Each row was made from one small tree. The marks that hang from a mark follow it in brackets, in alphabetical order. Every link used is in the known rows. Write each row's tree.
Known rows
banak(vesif): [ -8 -11 -19  17 -29 -15  -6   4  14   9   2  -7  12  -9   3   8 -13  -3
  12   1  23  -7  -9  -5   4 -16  -4   3  -2  -8  -1  20 -11  15   1  -1
  14 -13  -7  -8   6  -8   4  -5  18  16 -33  -3  24  18  -8  14]
vomi(mopov(famato) vesif(banak tela)): [  7 -13   5  22 -22 -24   4   1   1  -8 -15 -10  11 -20  15  -5 -12   0
  24   7  33 -13  -1   5  -1  -8 -13  18   0 -21 -31  16  -2  24  23  10
  16 -14 -16   9  12 -13 -32 -22  26   5 -33  -1  46   7 -24  24]
nomeki(fomun(mopov(famato))): [  8 -23  -3  -5 -25 -19  -4   2  19  10  -5  -9  20 -12  43  -9 -12   2
  40  26  16  -1  -4 -11 -19 -19 -15  -1  -5 -16  -1   5   1  31   6   4
   9   5  -4   0  -9  -3   9 -11   9  12 -23 -13  19  38 -16  14]
tela(vesif(banak memom vomi)): [ -1   0   2 -15 -22 -19 -27   0  25 -17 -19 -44  25  -6 -12  -5  -4   1
  10   5  27 -31  14   8   4  -7  -3  15   3  -4   8  32 -11  10  12  15
   5  -7   5 -24   0  -2  -7 -11   0  36  -7 -33  39  25  -5  -2]
tela(vesif(memom)): [ -6 -11 -15   7 -20 -10 -18   0  20  -5  -4 -24  27 -12   3  11  -9 -13
   2  15  29 -24  -3  -1  -1 -26  -8   6  -3  -4  10  19 -12   9  10   2
  -4  -2  -2 -17 -11   0 -10 -16  12  21  -8 -16  26  31  -4   3]
banak(rinadu vesif): [ -4 -14 -23  18 -28  -9  -5   7   9   1 -10 -14   8  -5   3  16 -11  -8
  26   6  18  -1 -19  -8   7  -7   3   6  -5  -5  -2  23 -19  12 -12  -1
  12 -13 -17  -5  10  -3   3 -10  17  34 -38   0  25  19  -9  13]
tela(vesif(memom vomi(mopov))): [-12 -13  -4   0 -22 -12 -23  -7   9 -15 -16 -31  15  -5  -1   9   1 -13
   5  17  27 -35  14   6   5  -4  -4  15  -3   1  -3  27 -18  15   9   6
  -7  -1   3  -8 -12  -1 -11 -11  -3  30  -4 -23  39  39 -11  -4]
vesif(banak memom vomi(mopov)): [ -3 -11  -1 -11 -15 -15 -16  -2  16 -17 -23 -27  14  -4  -3 -16   2   7
  17  12  25 -33  19  14  -7  12   7  18   3 -11 -10  28 -24  19  15  18
  15   1   0 -10  10 -15  -6 -15  -2  20 -12 -35  50  17 -12   7]
fomun(mopov nomeki): [  4 -17  -2   6 -13 -23   5   2   5   7 -10  14  24  -1  31   7 -10  14
  13   7  25  -2 -13   5   2 -40  -2  -2   1  -7 -10   2  -5  12   3   4
  22   2 -18 -15 -11  -1  16   0  -7  16 -17  -9  22  25  -2  13]
banak(rinadu): [ -1 -20 -16   5 -16  -7 -10   5   2  -3 -17  -6  13  -7  14  10 -16  -5
  21  12  23  -6  -9 -14  -4 -14   5   0  -5  -3 -10  14 -28   4  -5   1
  11  -6 -20   1   8  -3  -2 -20  18  26 -33  -3  24  17  -5  17]
rinadu(famato): [-10 -15 -10  15 -11 -17  -6  -4   1  17  -2 -12  23  -6  26   6 -25   3
  20   0  29 -18  -6  -5  -5 -24  10  -1  -5 -12 -10  19 -16  13   2  -5
  -4  -4 -21   0   2  -5   7 -15  17  11 -21  -6  19  24  -8  10]
banak(rinadu(famato(mopov)) vesif): [  9 -14 -21  23 -28 -27  -1   8  -2  16 -20 -25   9   3  13   2 -21 -16
  24  20  18 -10 -22   4   6  -6   0  10 -15  -3 -15  17  -6  21 -24  -7
  -8  -5 -32 -13  10   2  -1  -4   9  40 -33   4  34  33 -27   9]
tela(vesif(banak memom)): [  2 -10 -13   1 -17 -17 -17   8  24  -9 -12 -31  31 -12   0  -2  -8  -5
   6   8  26 -21   6  10   2 -22  -4  11  -1  -5  12  27 -15   9  21   5
   3  -3   0 -17   3  -6 -13 -19  10  17  -8 -27  38  27  -7   3]
memom(vesif(banak)): [  4 -18 -19  11 -24 -23  -3  20  10  -5  -6  -6  14 -18   5  -6 -27  16
   9  -2  28  -9 -12   0  -3 -13  -6   6   0  -7 -19  24 -16  18  18   0
  31 -16  -9 -14  18 -16 -17 -20  17  13 -25 -16  26  14  12  12]
memom(vesif(tela vomi(mopov))): [-12  -6  10   4 -29 -23 -13   5  -3 -13 -15  -5  -5 -19  11   4  -9  12
  18   3  19 -18   1  -9   0  -2 -17  12  -2  -5 -27  25 -17  20  15  11
  21 -16 -18  -5   8  -4  -9  -8   7  21 -23 -10  29  14  -1  23]
rinadu(famato(mopov)): [ 11 -17  -7  14 -13 -30   0   4   0  19 -13 -11  24   1  32  -9 -23  -2
  16  19  25 -17  -5   8  -6 -25  -5   6  -9  -9 -20   7  -9  15  -1  -7
  -5   6 -16 -12   1 -11   5 -11   3  18 -22  -1  29  32 -21  10]
memom(vesif(tela vomi(mopov(famato)))): [-12  -8  14   5 -39 -25  -8  -4   5 -15 -12 -11  -5 -17  22   3  -8   6
  26   8  19 -22   0  -7  -2   1 -13   5  -6  -9 -30  17  -8  32  17   8
  11 -13 -20   1   4  -1 -12   0  18  25 -26 -10  29  19  -9  20]
memom(vesif): [ -3 -23 -18  12 -26 -17  -3  12   5  -1   1   3  10 -20  14   8 -24   9
   9   2  27  -8 -17  -9  -7 -17  -8  -2  -2  -5 -20  17 -19  14   8  -2
  20 -15 -14 -11   6 -10 -11 -19  19  20 -25  -5   9  17  10  12]
mopov(famato): [ -3 -18  -9   6 -23 -17   0  -6  14   1  -2  -3  21  -9  27  -1 -16   0
  21  11  22 -12   2  -7  -3 -19  -1  -6   0 -12  -9   5  -7  15  11   2
   8   1 -11   4  -2  -8   2 -11  18  14 -31  -5  20  21  -9  16]
tela(vesif): [ -1 -16 -10  11 -17 -15 -13   2   7   4  -3  -7  23 -10  11  16 -23  -8
   2   5  26 -13  -3  -5  10 -32  -9   1  -6  -3  -3  18 -10   7  11  -6
   7  -8   0  -6 -10  -7 -11 -21  14  21 -24  -2  23  31  -1   6]
banak(rinadu vesif(memom vomi(mopov))): [-12  -7 -12   5 -31  -9 -16  -5   8 -19 -24 -36  -4   1  -7  12   7 -15
  24  21  18 -25  -3   0   2  22   8  20  -3  -1  -8  31 -28  18 -14  12
   0  -5 -19 -10   8   4  -2  -2   0  46 -22 -18  38  25 -15   1]
banak(rinadu vesif(tela)): [-11   3  -3  13 -28 -11 -12   3   7   3  -9 -18   1 -15   3  11  -7  -5
  34   3   9  -2 -15 -18   7  -8  -4  11  -2 -10   1  24 -17  13  -5   5
  15 -18 -24  -2  20   4   5  -3  25  31 -39   2  28   8 -21  31]
tela(vesif(vomi)): [ -7  -6   2 -10 -20 -17 -23  -6   9  -8 -13 -20  19  -2  -3  13 -15  -4
   7   2  28 -23   7  -5  13 -24  -8  11   4   0  -3  20  -7   7   9   3
   7 -10   1 -13 -12   2  -1  -8   3  36 -18 -11  26  32  -4   5]
fomun(mopov(famato(rinadu)) nomeki): [ 21 -23  -7   4 -24 -19  14   5   7   5 -26   8  21  -2  44  -5 -16  -1
  23   6   6  -4 -15   3   6 -34  -1  -5 -14   4  -5 -12   8  18 -15   4
  21  13 -31 -17 -14  -5   2   0  -9  25 -24 -22  26  37 -20  15]
vesif(tela): [ -9  -2   7   3 -19 -12 -16   0   6   5  -2   0  19 -15  19   3  -9   8
  20   1  18 -12   0 -12  -5 -25 -10   5  -1 -16  -2  15 -15   6  17   6
  17  -9 -10  -2   7  -3  12 -12  18  11 -30  -2  23   8 -11  32]
nomeki(fomun): [ -3 -20 -16  -2 -18  -4  -8   5  17  14  -4  -7  22 -19  16  -1 -17   3
  24   9  17  -7   1 -20 -18 -25  -7   4   5  -6   5  17 -22  11   2   7
   6  -9   1   5   5 -12   4 -24  18  10 -25  -5  18  25  -6  17]
vesif(tela vomi): [-13   9  22 -18 -21 -16 -24  -6  10  -5  -9 -13  10  -8   5   0  -2  15
  24  -4  14 -18   8 -17  -1 -11 -13  10   6 -14  -3  20 -11   5  17  20
  22 -13  -8  -6   4   7  17  -2  10  28 -23  -7  23  10 -14  32]
memom(vesif(vomi(mopov))): [ -6 -22  -7   4 -27 -17 -11   7  -2 -16 -12  -4  -1 -12   9   6 -15   6
   6  11  26 -22  -6  -2   0   0  -6   8  -1  -1 -32  22 -22  21   7   3
  16 -15 -11  -5   1 -11 -14 -13   4  28 -19 -13  27  22   5   4]
nomeki(fomun(mopov)): [  2 -19  -5  -5 -15 -13 -11   5  14  14  -3  -9  19 -12  30  -4 -16   4
  29  21  14  -2  -4  -9 -17 -27 -16   7  -3 -12   2  16 -10  22   5   3
  16  -1   2  -5  -2  -5  10 -16   5  12 -18 -14  20  34 -11  14]
vesif(banak): [  6 -16 -14   3 -12 -15 -10  11  15   0 -12  -8  25 -13   8  -7 -16  10
  14  -1  23  -6   2   5  -4 -16   1   6   2 -13  -9  18 -17   9  19   5
  26 -10   2  -7  16 -20  -1 -21  14   7 -28 -18  34  12  -3  14]

Write each row's tree
[  0 -15  -5  -1 -16 -23 -20   6   6  -8 -25 -22  17  -6  -3   1 -18  -9
   3   3  26 -22  14  16  14  -8  -3  21   0   1 -18  29  -8  15  16   4
  13  -7  10  -7  -2 -16 -20 -16  -5  23 -24 -22  52  27  -9  -4]	tela(vesif(banak vomi(mopov)))
[-11 -12 -10  11 -31 -17 -14  -5   7  -2 -12 -13   0   1  -4   7  -7  -2
  12   7  23 -20   1   1   8   1  -2  13   3  -8 -18  29 -16  22  -3   6
  14 -12  -1   1   1 -10  -1  -2   4  26 -30 -10  37  21 -14   4]	banak(vesif(vomi(mopov)))
[ -4   6  13 -12 -27 -26 -22  15   9 -12 -15 -20   5 -15   2  -9 -10  26
  24 -10  20 -14   0  -7   0  -1 -13  15   1  -8 -12  26 -12  16  23  18
  34 -26 -12 -19  23  -2  -5  -7  13  28 -22 -23  28   5   3  27]	memom(vesif(banak tela vomi))
[  3  -4  -2 -18 -19 -14 -24   1  17 -24 -32 -50  17  -3 -15  -2  -4  -8
  21   9  21 -23   7   4  10   3  -1  19  -2  -2   6  32 -20   4   4  11
   5  -9 -11 -23   6   8 -12 -16   3  44 -11 -33  39  30  -6   0]	tela(vesif(banak(rinadu) memom vomi))
[-13   5  12 -10 -27 -19 -20   2   6 -13  -4  -9   4 -16   6   3  -6  21
  22  -5  16 -14  -1 -19  -3 -10 -17   8   2  -4 -14  24 -11  14  14  14
  24 -20 -18 -14  10  10   2  -2   9  30 -22  -8  12  12   1  29]	memom(vesif(tela vomi))
[-11   3 -12  -5 -35 -11 -17  -9  19 -21 -19 -40   3   3 -12   9   5  -4
  31  13  17 -22  -4  -9   0  15   2  14   3  -3   6  30 -22  16 -15  14
   5 -11 -21 -19  12  15   8   4   9  52 -16 -20  27  23 -10   5]	banak(rinadu vesif(memom vomi))
[ -6  -8 -24  11 -29  -6  -8   1  17  -8 -11 -30  10  -8  -2  10   2 -11
  25  15  19 -12 -13  -7  -2   1   5   9  -3  -5   8  25 -24  12 -12   4
   0  -6 -22 -14  11   7   2 -10  18  33 -22 -12  25  20  -9  10]	banak(rinadu vesif(memom))
[  7 -21   1   8 -21 -27  12  -3  14   1  -8  13  25  -1  45   5 -12   8
  23  10  24  -4 -10   3  -4 -37  -1 -10  -3 -11 -14  -6   7  20   8   3
  13   8 -22  -9 -19  -2  15   4  -4  17 -19 -12  25  31  -7  14]	fomun(mopov(famato) nomeki)
[  1 -22 -20  19 -18  -8   0  -8   0 -16 -11 -11  15 -13   4   9  -5  -8
   8  20  39 -29  -9   3 -13  -9  -5  16   4 -14 -23  18 -21  15   5   6
   6 -11 -15  -4  -1  -5 -24 -29   9  16 -12  -5  29  17 -11   4]	vomi(mopov vesif(memom))
[ 17 -25  -5  -8 -26 -10  -4   8  15  13 -25 -11  18 -11  45 -20 -16 -11
  36  23  -5  -2  -7  -7 -11 -17 -17  -2 -16  -2   9   2   3  29 -10   3
  15  11 -11  -8  -5  -5  -6 -12   2  20 -24 -23  25  46 -32  15]	nomeki(fomun(mopov(famato(rinadu))))
[  5  -6   1  16 -12 -18 -10  -1   6  -9 -17 -21  15 -20   1  -6  -1  -3
  20  12  34 -21  -2   9 -13  -4 -11  26   3 -17 -22  28 -17  18  23  15
  14 -18 -16  -7  16  -8 -28 -27  16  10 -15 -14  44   3 -20  20]	vomi(mopov vesif(banak memom tela))
[-17   3   9   7 -31 -18 -17  -5   6   1  -9 -16   1  -5   1   8   0   0
  20   2  15 -19   5  -3   9   0 -11  18   1 -12 -12  28  -9  24   6  12
  15 -18  -5  -1   8  -2   5   4  11  24 -32  -5  38  18 -24  22]	banak(vesif(tela vomi(mopov)))
[ -5  17  21 -24 -19 -19 -26  -2  24 -14 -17 -34  18  -9  -1 -20  12  18
  30  -1  19 -26  18   1 -11   4  -4  17   7 -16  10  32 -14  10  25  30
  16 -12  -6 -18  18   5  12  -6  11  24  -8 -33  40   3 -15  25]	vesif(banak memom tela vomi)
[ -1  -1  -1   8 -22 -25 -11  19  12  -1  -7 -10  12 -25   8  -6 -18  17
  19 -11  20  -4  -8  -4  -6 -16 -12   6  -4 -11 -15  24 -11  18  29   9
  31 -23 -14 -12  25 -10 -10 -14  22  14 -28 -14  25   1   3  29]	memom(vesif(banak tela))
[-16  15  21 -19 -22 -13 -25 -12  18 -14  -8 -28  13  -5   5  -6  10  10
  27   5  15 -29  12 -12 -12  -4  -9  12   8 -11   9  26 -15   9  16  24
   7 -13 -12 -14   5  15  19   0  10  29  -8 -21  25  15 -16  31]	vesif(memom tela vomi)
[ -2  -1   0  -6 -17 -19 -21  -5  11 -16 -34 -56  13   1   2 -13  -6   5
  36   6  20 -30   4  -2  -8  17  23  17  -1  -7  -2  34 -27  11  -7  14
  -8  -6 -30 -15  16   5   7 -11   8  38  -9 -36  39  20  -8   3]	vesif(banak(rinadu(famato)) memom vomi)
[ -4 -10  -4  -3 -17 -19 -22   0  16 -18 -25 -41  18  -6  -8  -8  -9  -5
   4  12  28 -33  15  17   8  -3  -3  22   1  -2  -4  32 -16  15  17  10
   2  -6   5 -14  -2 -10 -21 -16  -5  27  -8 -36  53  30 -11  -6]	tela(vesif(banak memom vomi(mopov)))
[ -8 -21   1   2 -28 -23 -15  -9   6  -9 -16 -15  11  -5  13   8 -18 -14
   9  13  24 -23  13   5  14 -12  -7   6  -7   2 -17  14  -1  21   8  -1
  -2  -1  -2   6 -20  -9 -19 -10   4  30 -23 -11  38  40 -15   0]	tela(vesif(vomi(mopov(famato))))
[-10 -11  -3  -8 -19 -10 -16 -12  13 -15 -17 -22  12  -1   9  -4   4   1
  17  20  23 -32  14   4  -6   4   5  12   3  -9 -10  20 -25  15   7  16
   4   0  -4  -9   0  -6   1 -10  -1  19 -10 -23  37  24 -12   6]	vesif(memom vomi(mopov))
[-20  21  14  -8 -34 -17 -25 -10  25  -8  -4 -35   6  -7  -6   0  13   5
  30   1  14 -27   8  -9  -3   2 -11  17   6 -12  13  30  -9  18   8  24
   6 -17 -11 -20  11  14  21  13  13  35 -16 -18  23  15 -22  25]	banak(vesif(memom tela vomi))
[  9 -22 -24  13 -23 -14  -3  25   5 -11 -19 -11   5 -17   4   3 -22  10
  19   4  21  -2 -18  -3  -4  -3   0   6  -5  -2 -21  24 -25  12   3  -1
  27 -16 -23 -15  23  -9 -20 -24  17  31 -28 -14  29  11  13  12]	memom(vesif(banak(rinadu)))
[  7  10   5   3 -16 -16 -13  -2  12 -13 -10 -27  22 -17  -4  -9  -1   9
  22   3  32 -19  -2   1 -11 -15 -11  23   4 -21  -7  26  -9  13  22  17
  18 -21 -17 -15  22   1 -15 -21  19  15 -14 -11  30   1 -16  31]	vomi(vesif(banak memom tela))
[ -5  -1  20 -12 -15 -21 -20   1   4  -3 -24 -15   7 -11   4 -12  -6  12
  22  -2  17 -19  17   6   0   2  -5  18   1 -16 -17  28 -17  15  23  20
  23 -10  -1  -2  15 -13  -3  -9   5  16 -27 -19  53   8 -19  26]	vesif(banak tela vomi(mopov))
[ -3  -2   1  19 -22 -28  -8  17   1   1 -21 -27   4 -21  18  -1 -26   9
  33  -8  19  -8 -15  -7  -5  -1   9   8 -11  -6 -15  30 -19  18  -1   3
  10 -22 -46  -8  27   6 -16 -16  21  23 -22 -12  31   8   2  26]	memom(vesif(banak(rinadu(famato)) tela))
[  4 -20  -4  -5 -28 -10  -5  -3   5  -6 -38 -10   6  -2  21 -10 -10 -11
  22   8   3 -28   7   0   9   3  -1   6 -16   3 -14   5 -12  22 -14  11
  11   7 -15   1  -5 -13 -14 -10   1  29 -30 -23  40  34 -30  11]	vesif(vomi(mopov(famato(rinadu))))
[-19  16   9  -8 -34 -12 -24 -11  17 -18 -18 -44   0  -5 -10   4  14  -3
  40   5   8 -18  -2 -15   2  14  -2  18   1  -8  10  33 -17  13  -8  24
   5 -18 -28 -17  16  20  16   7  11  49 -20 -17  27  16 -23  23]	banak(rinadu vesif(memom tela vomi))
[  3 -20   1   0 -23 -26 -14   2  13 -12 -26 -26  13  -6   6  -3 -16 -10
  13   8  24 -22  17  15  15  -6  -1  13  -1  -2 -18  22  -2  21  20   2
   3   1   5  -2  -8 -18 -25 -12   3  27 -27 -26  54  35 -14  -3]	tela(vesif(banak vomi(mopov(famato))))
